Each row was made from one walk, in order. Every step used is in the known rows, and no mark comes twice. Write each row's walk.
In the rows, zero is written as 128.
Known rows
H > L > R > G > X > C: [ 32 124 172 133 150 140 114 152 120 127 155 146  68 160 152 154 123 126
 152 150 123 150 153 103  72]
L > R > G > X: [ 46 114 158 124 153 137 123 154  69 139 155 150  80 137 145 129 139 126
 124 117 111 141 146 108  61]
R > G: [132 136 155 114 139 129 118 141 124 110 154 142 102 151 161 113 144 146
 123 118 119 107 156  77  77]
H > L > R: [ 93 141 153 124 142 139 121 144 100 121 136 129  70 144 151 144 130 136
 131 143 141 141 150  80  95]
C > S: [128 143 149 117 120 143 116 155 171 121 153 136 100 111 157 119 144 115
 135 109 124 131 138  76  75]
R > G > X > C: [ 86 131 167 126 137 134 101 148 166 119 157 149  98 135 161 126 134 135
 151 124 116 132 149 114  79]
H > L > R > G: [ 79 131 160 121 152 134 131 146  79 120 152 139  72 174 152 140 133 136
 124 143 127 122 159  68  71]
F > C > H > L: [100 127 153 140 130 126  96 124 132 105 139 102 102 140 165 139 132 144
 151 141 122 134 158  69  73]
F > C: [149 132 154 123 135 151  90 131 124 114 145 121 100 151 153 117 142 157
 145 120 133 135 160  80  98]
F > C > H: [113 121 148 137 122 142  89 119 112 109 147 110 110 118 172 125 141 145
 146 118 114 135 163  96  92]
F > C > S > G: [137 123 161 125 131 180 102 167  91 130 167 119  93  94 151 104 146 130
 129 109 120 152 141  67  91]
G > H > L > R: [ 63 135 145 128 149 153 128 150 139 145 121 118  77 119 154 156 131 137
 125 152 133 149 174  82  99]
S > G: [150 141 154 119 133 157 115 158  99 120 146 127  96  77 158 103 143 147
 110 118 130 135 130  91 125]
F > C > H > L > R: [ 57 115 153 142 137 149 104 123  67 117 144 107  78 142 164 154 130 134
 147 144 123 152 166  85  84]
X > G > H > L > R: [ 42 116 156 121 144 150 124 157 126 148 123 126  64 152 174 141 142 128
 121 164 124 153 191  95  64]
F > G > R: [115 147 146 127 118 160 110 157 215 113 141 138 111 116 159 106 139 147
 117 122 135 140 168  91  35]
L > R > G > H: [ 64 117 147 118 154 163 134 148  93 145 143 137  87 123 164 140 140 137
 114 128 109 132 187  95  94]
X > C > F > G > E: [116 116 154 123 106 135 102 123 188 101 140 129 124 114 146 152 123 148
 151 145 124 162 187 131  79]
H > L > R > G > E: [ 48 118 163 115 149 120 131 153  52 125 151 131  94 161 149 146 134 135
 129 152 125 147 154  64  89]
L > R > G > S: [ 94 121 159 112 145 141 129 144  59  99 154 133  72 130 181 110 148 117
 100 122 110 124 163  75  91]
L > R > G: [ 92 124 155 116 145 151 126 142  58 122 158 149  81 154 162 128 140 138
 119 121 120 126 162  93  89]
X > G > R: [107 146 158 122 115 155 100 164 186 121 144 145  82 132 194 103 153 130
 125 132 125 151 146  97  44]
C > H > L > R > G > S: [ 40 113 158 129 140 121 136 133  68  92 149 115  73 123 196 130 136 103
 106 143  99 124 163  69  68]
S > G > X: [106 128 157 129 141 141 112 170 116 136 142 130  95  63 146 101 142 140
 114 113 121 149 113 106  94]
R > G > E: [100 125 157 108 134 115 119 149  99 115 155 133 124 137 159 118 144 145
 129 127 117 131 149  74  94]

Which walk is each row?
[ 84 125 159 127 126 146  96 145 208 113 140 141 114 121 138 120 129 141
 144 128 133 146 176 130  55]
F > G > X > C
[ 33 122 166 143 134 111 108 138 184 110 152 131 100 125 172 148 123 121
 158 145 106 131 147 104  55]
R > G > X > C > H > L
[ 68 126 151 129 153 171 136 168  89 153 128 114  70  76 152 141 131 138
 105 151 127 158 161  82 121]
S > G > H > L > R
[ 98 140 161 130 127 145  90 144 192 120 141 139  97 109 159 131 133 135
 160 123 130 151 137 124 105]
G > X > C
[ 80 135 161 129 121 151  99 161 216 129 156 143  96  98 156 134 133 105
 165 116 121 156 133 111  77]
G > X > C > S
[ 54 128 147 136 131 137 124 131  90 118 138 118  79 115 169 153 128 121
 133 142 123 143 152  95  88]
C > H > L > R
[ 89 138 161 131 131 178 119 176 207 140 144 116  87  63 163 142 128 118
 139 150 122 158 154  73 115]
X > C > S > G > H > L
[ 88 126 157 128 134 150 120 186 135 145 158 135  93  54 144 104 143 108
 119 106 113 155 109  93  69]
C > S > G > X
[ 95 139 146 134 123 113 115 130 162 104 134 113 102 113 171 140 131 131
 136 142 123 123 145  80  78]
C > H > L
[134 133 161 111 138 116 120 143 130  87 152 128  94 130 185  96 151 127
 102 120 110 107 155  61  80]
R > G > S
[ 68 121 160 126 120 155 105 162 233 122 154 145 112 112 138 123 131 111
 150 118 124 151 170 120  30]
F > G > X > C > S
[ 43 118 167 128 145 158 108 148 102 131 160 155  77 137 159 142 131 124
 147 127 118 152 154 127  91]
L > R > G > X > C
[ 49 114 154 138 114 139  98 132 201 109 142 131 122  90 157 129 125 126
 147 126 114 147 177 148  48]
F > G > X > C > H
[146 130 152 128 108 145 102 115 213  96 140 137 103 126 148 148 123 151
 146 137 126 138 195 137  59]
X > C > F > G
[106 130 147 118 145 138 126 149 167 134 141 130 108 121 165 125 143 147
 116 127 108 113 179  79  79]
R > G > H
[ 94 112 164 134 140 167 100 176 107 145 163 121  92  83 135 104 145 121
 132 106 111 167 123  81  64]
F > C > S > G > X
[107 112 144 135 126 115 115 133 201 116 132 135 104 114 124 135 128 143
 126 123 113 140 171 134   4]
C > F > G > X
[148 122 142 125 118 127 118 122 187 103 135 134 104 130 139 133 131 151
 122 127 120 126 186 118  30]
C > F > G
[ 67 110 138 136 139 145 139 131 178 134 117 119  81 127 133 173 119 142
 116 162 117 149 215 109  29]
C > F > G > H > L > R
[ 65 125 168 126 130 144 110 164 191 127 172 153  98 125 156 130 135 104
 158 114 106 139 142  97  52]
R > G > X > C > S
[ 89 125 158 123 147 116 114 154 138 125 152 145 103 136 148 114 142 137
 128 113 110 121 141  94  48]
R > G > X
[147 124 156 126 106 138 104 115 214  74 136 122  93 109 171 128 131 132
 127 139 117 137 194 119  64]
X > C > F > G > S
